Known rows, with every step that occurs
R A P: -1.77 -1.25 -0.07 -1.41 -0.24 -3.64  1.02 -0.79 -0.94 -0.27 -0.31 -0.10  1.14  3.49  0.25 -3.00 -0.88 -0.50  0.74  0.70  1.04  0.95 -4.76 -0.63  0.21
A P V R K: -1.77 -0.30 -0.65 -0.12  1.39 -3.13  2.69 -0.51 -1.16  1.38 -1.43 -0.87  1.20  3.67 -0.53 -2.78  0.77 -0.53  0.02  1.71  1.15  0.20 -6.58 -0.72 -0.50
A P K: -1.99 -0.43 -0.94 -1.56  0.25 -2.41  2.03 -0.31 -1.19  0.83 -0.82 -0.36  0.00  2.53 -1.13 -2.80 -1.66 -0.20  0.80  0.96  1.75  0.49 -3.93 -1.54  1.41
V N A R K: -0.97 -1.47 -0.52  0.25 -0.61 -3.12  1.96  0.35  1.16  0.66 -0.24  0.65 -0.22  2.69  0.83 -2.52 -1.39 -0.44  2.34 -0.47  2.31  1.00 -2.54 -0.59 -1.73
N K: -0.61 -1.45 -1.70 -0.15  0.79 -0.60  2.41 -1.20 -0.94  0.54 -0.09  0.43 -0.59  1.75  1.13 -2.58 -1.03  0.16  2.11 -1.26  1.15  0.14 -2.15 -1.92  0.69
V N A R K P: -2.17 -1.03 -0.08 -0.09 -0.09 -3.41  2.24  0.57  1.17  0.73  0.86 -0.36 -0.32  2.26  0.81 -1.58 -1.26 -0.92  2.29 -1.19  1.14  1.50 -3.21  0.20 -1.83
R A: -1.10 -1.34 -0.93 -0.98 -0.04 -2.10  1.49 -0.98 -0.96 -0.76 -0.31  0.63  0.34  2.99  0.67 -2.77 -1.74 -0.27  0.74  0.15  0.41  0.53 -2.86 -1.28  0.73
K R: -0.30 -2.05 -0.17 -0.17  0.34 -1.82  1.57 -0.85  0.05  0.00  0.27  1.13 -0.90  1.81  0.90 -2.61 -1.27 -0.30  0.87 -0.06  1.05  0.62 -2.50  0.23  0.98
A R: -0.80 -1.15 -1.26  0.19 -0.44 -2.65  2.68 -1.30 -0.74 -0.60 -0.16  1.15  0.16  2.17  0.61 -1.67 -0.80  1.17  1.77 -0.55  2.12  1.17 -2.01 -1.44  1.10
V P K R A: -2.52 -0.21  0.39 -1.66 -0.14 -3.62  1.93 -0.80 -1.00 -0.23  0.12  0.70  0.51  2.61  0.06 -3.56 -2.65 -1.92 -0.17  2.09  1.24  2.20 -3.21 -0.23  1.69
P K R: -0.83 -1.00 -0.38 -1.44  0.37 -1.74  2.04 -0.49 -0.28  0.87  0.23  0.97 -0.93  2.01 -0.65 -2.77 -2.60 -1.05  0.79  0.47  1.15  0.86 -2.15 -0.34  1.72
N A R V P K: -3.32 -0.14 -0.69 -0.75 -1.31 -2.88  2.81 -1.16 -0.82  0.85 -0.74  1.69  0.49  2.63 -1.40 -3.32 -2.07  0.20  2.99  0.82  1.05  1.35 -2.68 -0.01  1.21
A P K R V N: -2.21 -0.67  0.66 -0.79 -1.80 -4.00 -0.13 -0.34 -0.40  3.08 -0.02 -0.17  0.00  3.20 -1.19 -2.73 -2.36 -1.00  2.31  1.73  0.87  0.46 -4.53  0.74 -0.35
K R A: -0.78 -1.84  0.36 -1.33 -0.23 -2.86  0.78 -0.98 -0.07 -0.09  0.57  1.04  0.11  2.94  0.93 -2.85 -1.81 -1.16  0.77  0.31  0.53  1.32 -3.09  0.46  0.54
N V R: -0.80 -1.54 -1.83 -0.29  0.85 -1.77  2.30 -1.61  0.38  1.66 -1.73  1.18  0.03  2.19  1.41 -3.06  0.55  0.60  0.13 -0.43  0.94  0.10 -1.52 -1.21  0.87
P K R A: -1.13 -0.51  0.49 -2.35 -0.07 -2.77  1.15 -0.58 -0.28  0.65  0.47  0.87 -0.08  2.94 -0.17 -2.98 -3.02 -2.10  0.85  1.01  0.78  1.59 -2.74 -0.03  1.24
R V N A P K: -2.95 -0.79 -0.09 -1.38 -1.62 -3.21  0.49  0.18 -0.14  3.07 -1.16  0.07 -0.40  3.20 -1.73 -3.43 -2.20 -0.80  3.26  1.25  0.81 -0.32 -3.77  0.10 -0.82
V N: -0.91 -1.42 -1.13  0.67 -0.26 -2.05  1.49 -0.38 -0.47  0.15 -0.63  0.24 -0.89  1.82  1.03 -1.81 -1.37  0.49  1.03  0.42  1.50 -0.66 -1.92 -1.80 -0.27
A R V: -1.42 -1.04 -1.29  0.57 -1.28 -2.31  1.82 -1.91 -0.89  0.47 -0.16  1.63  0.69  2.97  0.11 -1.97 -1.02  1.52  3.36 -0.64  0.62  0.54 -2.87 -0.57  0.65
K R A P V: -1.46 -0.48  1.65 -1.53 -0.40 -4.27  0.88 -0.95 -1.21  1.04 -0.04  0.36  1.24  3.43 -0.78 -2.90 -1.16 -1.43  0.72  1.41  0.27  0.83 -6.74  0.49 -0.65
N A: -0.92 -2.07 -0.79 -0.64  0.58 -1.12  2.08 -0.45  0.13  0.03 -0.96  1.39 -1.10  1.82  0.15 -3.36 -1.28 -0.01  1.75 -0.65  0.86 -0.08 -1.66 -0.25  0.44
N K R: -0.01 -1.82 -0.30 -0.29  0.58 -1.22  1.73 -1.18 -0.12  1.24  0.72  0.72 -0.93  1.71  1.16 -2.89 -0.98 -0.71  2.06 -1.17  1.36  1.02 -2.46 -0.29  0.85
A R K P V N: -2.20  0.94 -0.05  0.71  0.13 -3.41  2.88 -0.26 -0.66  0.75  0.65 -0.68  0.75  2.42 -0.24 -0.33 -1.37 -0.41  1.44 -0.34  0.28  0.35 -5.26 -1.45 -1.99
R A P V N: -2.10  0.20  0.96 -0.54 -1.13 -4.61  0.92 -0.17 -1.80  0.90 -0.94 -0.54  1.21  3.55 -0.79 -2.05 -1.27 -0.67  0.94  2.00  0.79 -0.44 -6.12 -1.64 -1.88
A P: -1.51 -1.50 -0.71 -0.42  0.30 -2.59  1.79 -0.59 -0.93 -0.19 -0.74 -0.13  0.16  2.58  0.30 -2.89 -0.37  0.40  0.74  0.12  1.42  0.22 -4.14 -1.07  0.66
V R: -0.99 -1.62 -1.70  0.26  0.89 -2.09  2.58 -1.07 -0.65  0.45 -0.96  0.52 -0.47  2.24  1.19 -2.50  0.60  0.85  0.07  0.69  1.86  0.46 -2.06 -0.71  1.45
V N A P K: -2.23 -0.91  0.13 -1.52 -0.66 -3.35  1.42  0.90 -0.05  2.06 -1.24 -0.14 -0.90  2.35 -1.09 -3.11 -1.82 -1.20  1.53  1.09  2.37  0.05 -3.07 -0.82 -0.67

Rows
-2.13  0.11 -0.66 -0.31  2.09 -1.01  3.26 -0.43 -0.75 -0.14  0.11 -0.30  0.31  2.39 -0.75 -1.74 -2.03 -0.82  0.44 -0.50 -1.71 -0.40 -5.56 -1.20 -0.48
R K P V
-2.78  0.17 -1.58 -0.48  0.51 -1.83  3.23 -0.52 -1.64 -0.64 -1.12  0.47 -0.15  1.57 -0.28 -2.98 -2.05  0.05 -0.15  1.50  1.64  0.64 -2.25 -2.05  2.24
V P K
-0.73 -1.23 -1.16  0.75 -0.09 -1.48  1.68 -0.65 -0.67  1.27 -0.23 -0.38 -1.09  1.65  1.50 -1.92 -1.30  0.18  2.19 -0.61  1.84 -0.24 -1.88 -2.23 -0.68
V N K
-1.88  0.25  0.78 -0.67 -0.93 -3.97  0.94 -0.63 -1.88  2.18 -0.49 -0.99  1.06  3.06 -0.23 -2.16 -1.10 -1.08  2.05  0.96  1.21 -0.21 -5.98 -1.94 -2.18
R A P V N K
-2.26 -0.45 -0.39 -0.72  0.46 -2.52  2.50 -0.55 -0.94  0.13 -0.45  0.67 -0.40  1.57 -0.17 -3.14 -2.26 -0.96 -0.20  1.66  1.58  1.37 -2.58 -0.57  2.06
V P K R
-1.25 -0.35  1.83 -1.50 -0.20 -3.68  0.95 -1.25 -1.38  2.09  0.46 -0.17  1.05  3.29 -0.41 -3.01 -1.02 -1.76  1.80  0.24  0.60  1.06 -6.68 -0.03 -0.97
N K R A P V
-0.31 -0.38  0.67  0.43 -0.19 -2.27  1.61 -0.84 -0.89  2.40  0.20  0.33 -0.98  1.57  0.21 -1.93 -1.48 -0.97  1.94  0.12  1.06 -0.37 -3.73 -1.03 -1.38
P V N K R
-2.83 -1.28 -0.66  0.54 -1.44 -2.98  2.33 -1.76 -0.41  0.10 -0.71  1.91  0.67  2.60  0.13 -3.28 -0.62  0.94  3.19  0.22  0.78  1.18 -2.98  0.42  0.46
N A R V P
-1.93 -1.25 -0.48 -1.28  0.03 -4.49  1.33 -0.76 -0.89  0.57 -0.80 -0.46  1.10  3.88  0.83 -2.85  1.17 -0.29  0.17  1.89  1.90  1.64 -4.74 -0.03  0.65
V R A P
-1.32 -0.76  0.31  0.08 -0.33 -2.09  1.96 -0.04 -0.61  1.40 -1.29  1.09 -1.08  1.49 -0.73 -2.41 -1.73 -0.38  1.77  0.46  0.64 -1.36 -2.98 -1.16 -1.54
P V N A
-2.67 -0.71 -0.83  0.46 -0.52 -1.49  1.24 -1.21 -0.82  2.15  0.75 -0.96 -0.50  2.16  0.66 -1.22 -1.48  0.17  3.57 -1.12 -0.94 -0.49 -3.44 -0.63 -0.99
R V N K P
-1.01 -1.39 -1.92  0.02  1.65 -1.56  2.51 -0.53 -0.02  0.28 -0.92 -0.01  0.10  2.97  1.32 -3.02  0.12 -0.21  0.22  0.61  1.49  0.83 -3.16 -0.61  0.54
V R K
-1.01 -0.62  1.27  0.08 -0.60 -3.80  1.12 -0.55 -1.15  3.01  0.09 -0.50 -0.05  2.16 -0.22 -2.12 -0.78 -0.95  1.90  0.50  1.68 -0.04 -5.75 -0.61 -1.94
A P V N K R
-1.92 -1.15  0.13 -0.90  0.57 -3.45  2.40 -0.58 -0.82  1.86 -1.96  0.35  0.06  2.65 -1.11 -3.19  1.19 -0.12  0.97  1.56  1.56 -0.02 -5.32  0.35 -0.20
N A P V R
-1.69 -0.50 -0.20 -0.21  0.45 -2.66  2.19 -0.94 -1.88  0.42 -1.21  0.12  0.58  2.54 -1.15 -2.50 -0.67  0.39  0.95  0.79  0.74 -0.66 -5.58 -1.44  0.00
A P V
-3.27  0.54 -1.38  0.12 -1.15 -3.03  2.84 -1.82 -1.70  0.47 -0.65  1.10  1.16  2.81 -0.85 -2.39 -2.08  0.92  2.32  1.23  1.27  1.20 -2.90 -1.20  1.81
A R V P K
-1.92 -0.27 -0.58 -0.98  0.35 -2.17  2.42 -1.18  0.20  1.36 -0.84  1.64  0.03  1.57  0.14 -3.97 -2.39 -0.81 -0.14  0.68  0.62  1.12 -1.93 -0.88  1.58
N V P K R
-2.13  0.11 -0.12 -0.23  1.34 -1.48  3.22 -1.05 -1.58 -0.19 -0.12  0.06 -0.20  1.62 -0.84 -1.24 -1.44  0.20  0.70 -0.32 -1.10 -0.66 -4.46 -1.30  0.29
K P V
-1.98 -0.61 -0.95 -0.12  0.95 -2.52  2.92 -0.54  0.11 -0.72  1.19 -0.45  0.49  2.51  0.78 -1.38 -1.12 -0.14  1.41 -1.46  0.41  1.56 -3.84 -0.62  0.19
A R K P
-2.18 -1.38 -0.34  0.74 -0.48 -1.58  1.70 -1.99 -0.71  1.14  0.26  0.78  0.18  2.25  0.98 -3.50 -0.98 -0.16  2.62 -0.02  0.04  0.80 -3.72  0.52  0.59
N K R V P
-1.18 -0.15  0.28  0.36 -0.38 -3.08  2.56  0.16  0.19  1.42 -0.60  1.06  0.27  2.65 -0.45 -2.07 -1.67 -0.72  2.47  0.04  1.46  0.06 -3.98 -1.09 -2.35
P V N A R K
-0.76 -1.35 -2.09 -0.38  1.52 -1.20  2.43 -1.09  1.14  1.70 -1.43  0.72  0.56  3.01  1.63 -3.73 -0.02 -0.09  0.07 -0.48  0.52  0.54 -2.62 -1.05  0.12
N V R K
-1.53 -1.28 -1.16  0.94 -1.25 -1.92  0.89 -1.09 -0.72  1.06 -0.59  0.57 -0.27  2.66  0.35 -2.18 -1.76  0.86  2.53  0.42 -0.01 -1.00 -2.48 -0.88 -0.39
R V N
-1.92  0.18 -0.34 -0.42  1.58 -0.79  3.33 -1.33 -1.66  1.05  0.44 -0.25 -0.33  1.29 -0.44 -1.24 -1.29 -0.39  1.78 -1.28 -0.79 -0.39 -4.53 -1.81 -0.09
N K P V
-1.79 -2.08 -0.51  0.25 -1.21 -1.83  0.84 -0.31  0.30  1.59 -0.98  1.03 -0.73  2.69  0.04 -3.00 -1.80  0.16  3.44  0.05 -0.14 -1.00 -2.08  0.10 -1.28
R V N A
-1.80 -0.46 -0.55 -0.18  0.70 -3.60  2.61 -1.01 -1.77  1.17 -1.72 -0.24  0.81  2.81 -0.78 -2.32  1.31  0.39  0.13  1.96  1.51  0.02 -5.57 -0.73  0.32
A P V R
-1.47 -0.85 -1.10  1.19 -2.06 -2.84  1.25 -1.74 -0.71  2.18  0.31  0.49  0.35  2.70  0.93 -1.51 -1.05  1.15  4.60 -0.87  1.71  0.42 -2.55 -1.29 -1.01
A R V N K
-0.81 -1.82 -0.53 -0.39 -0.48 -2.54  2.37 -0.78  0.29  0.06 -0.26  1.85 -0.50  1.96  0.30 -2.53 -0.71  0.41  2.58 -1.00  2.19  1.09 -1.87 -0.43  0.42
N A R
-1.10 -1.61 -0.17  0.26 -1.46 -3.45  1.76  0.05  0.31  0.78 -0.51  1.13 -0.84  1.81  0.71 -2.13 -0.90  0.25  2.64 -0.37  2.72  0.64 -1.40 -0.73 -1.12
V N A R
-2.42 -0.40  0.75 -0.18  0.43 -2.41  2.39  0.20 -0.50  1.28 -0.54  0.10 -1.24  1.39 -1.04 -1.60 -1.51 -0.67  1.46 -0.16 -0.49 -1.09 -3.78 -0.46 -1.74
K P V N A
-0.56 -1.45  0.88 -0.62 -0.74 -3.20  0.15 -0.50 -0.02  1.67  0.93 -0.16 -0.45  2.63  1.86 -2.41 -1.82 -1.68  2.06  0.09  1.54  1.23 -2.83 -0.32 -1.09
V N K R A
-1.44 -1.19 -1.17 -0.94  0.47 -2.97  1.67 -1.13 -0.91  0.14 -0.78  0.24  0.46  3.16  1.30 -2.54  0.29 -0.22  0.04  1.30  1.49  1.26 -2.86 -0.48  0.94
V R A
-2.41 -1.94  0.10 -0.16 -1.77 -3.10  0.29 -0.05  0.08  2.21 -1.09  0.29 -0.24  3.27 -0.34 -3.33 -0.89  0.02  3.44  0.60  0.44 -0.65 -4.01  0.62 -1.65
R V N A P
-1.52 -1.28 -1.35  0.91 -1.07 -1.19  1.12 -1.24 -0.75  2.26 -0.18  0.12 -0.45  2.54  0.71 -2.32 -1.52  0.57  3.95 -0.57  0.35 -0.73 -2.51 -1.27 -1.02
R V N K
-1.76 -1.35  0.75 -1.13 -1.48 -2.51  0.43  0.01  0.80  3.12 -0.21  1.21 -1.32  2.56 -1.13 -3.20 -3.24 -1.49  3.14  0.95  0.22  0.07 -2.14  1.30 -0.40
P K R V N A
-0.74 -0.05 -0.59  0.65  0.08 -1.58  2.25 -0.81 -1.67  1.98 -0.72  0.08 -0.56  1.50 -0.05 -1.62 -1.56  0.01  2.12 -0.01  1.13 -1.27 -3.49 -2.75 -1.26
P V N K
-2.94 -1.17 -1.61  0.96 -0.39 -1.62  2.18 -1.85 -1.43 -0.56 -1.02  0.82  0.68  2.55  0.25 -3.21 -1.10  1.04  1.66  0.90 -0.40 -0.10 -3.25 -0.65  1.19
R V P
-1.96 -0.87 -1.10 -0.52  1.93 -0.97  2.61 -0.25  0.06 -0.59  0.49 -0.74  0.01  2.38  0.65 -1.88 -1.52 -0.66  0.50 -1.11 -0.85  0.50 -3.94 -0.63  0.04
R K P
-1.75 -1.07 -1.05 -0.35  1.49 -0.82  2.65 -1.25 -0.72  0.60  0.88 -0.59 -0.79  1.49  0.99 -1.68 -0.94 -0.09  1.82 -1.98  0.09  0.41 -2.98 -1.22  0.59
N K P
-2.12  0.67 -0.31 -0.11  1.05 -2.59  3.55 -0.84 -0.66 -0.10  0.71  0.01  1.09  2.58 -0.62 -0.85 -1.50 -0.35  1.36 -0.89 -0.45  0.79 -5.41 -1.16 -0.62
A R K P V
-1.59  0.04  0.20  0.44 -0.33 -2.96  1.80 -0.62 -1.75  2.17 -0.62 -0.87  0.05  2.09 -0.39 -1.86 -0.62 -0.05  2.04  0.47  1.57 -0.91 -5.38 -2.27 -1.77
A P V N K
-1.28 -1.69  0.95 -1.65 -0.65 -4.30  0.39 -0.72 -0.15  0.35  0.30  0.12  0.81  3.55  0.50 -3.30 -0.97 -1.41  0.82  0.87  1.00  1.62 -5.05  1.12  0.06
K R A P
-1.07 -0.39  0.54  0.32 -1.22 -3.65  2.38 -0.39 -0.54  1.38 -0.93  1.43 -0.27  1.74 -0.74 -1.69 -1.22  0.17  2.54  0.14  1.94 -0.26 -2.96 -1.11 -1.50
P V N A R
-2.35 -1.49  0.99 -2.06 -1.01 -2.90  0.40 -0.38  0.45  2.90 -0.26  0.95 -0.29  3.33 -2.06 -4.14 -2.14 -1.46  2.98  0.73  0.06  0.84 -4.36  2.07  0.54
N A P K R V
-1.21 -0.05 -0.45  0.72 -0.19 -2.16  2.11 -0.57 -1.61  0.79 -1.02  0.57 -0.31  1.62 -0.45 -1.45 -1.69  0.36  0.86  0.93  0.67 -1.54 -3.48 -2.25 -1.02
P V N
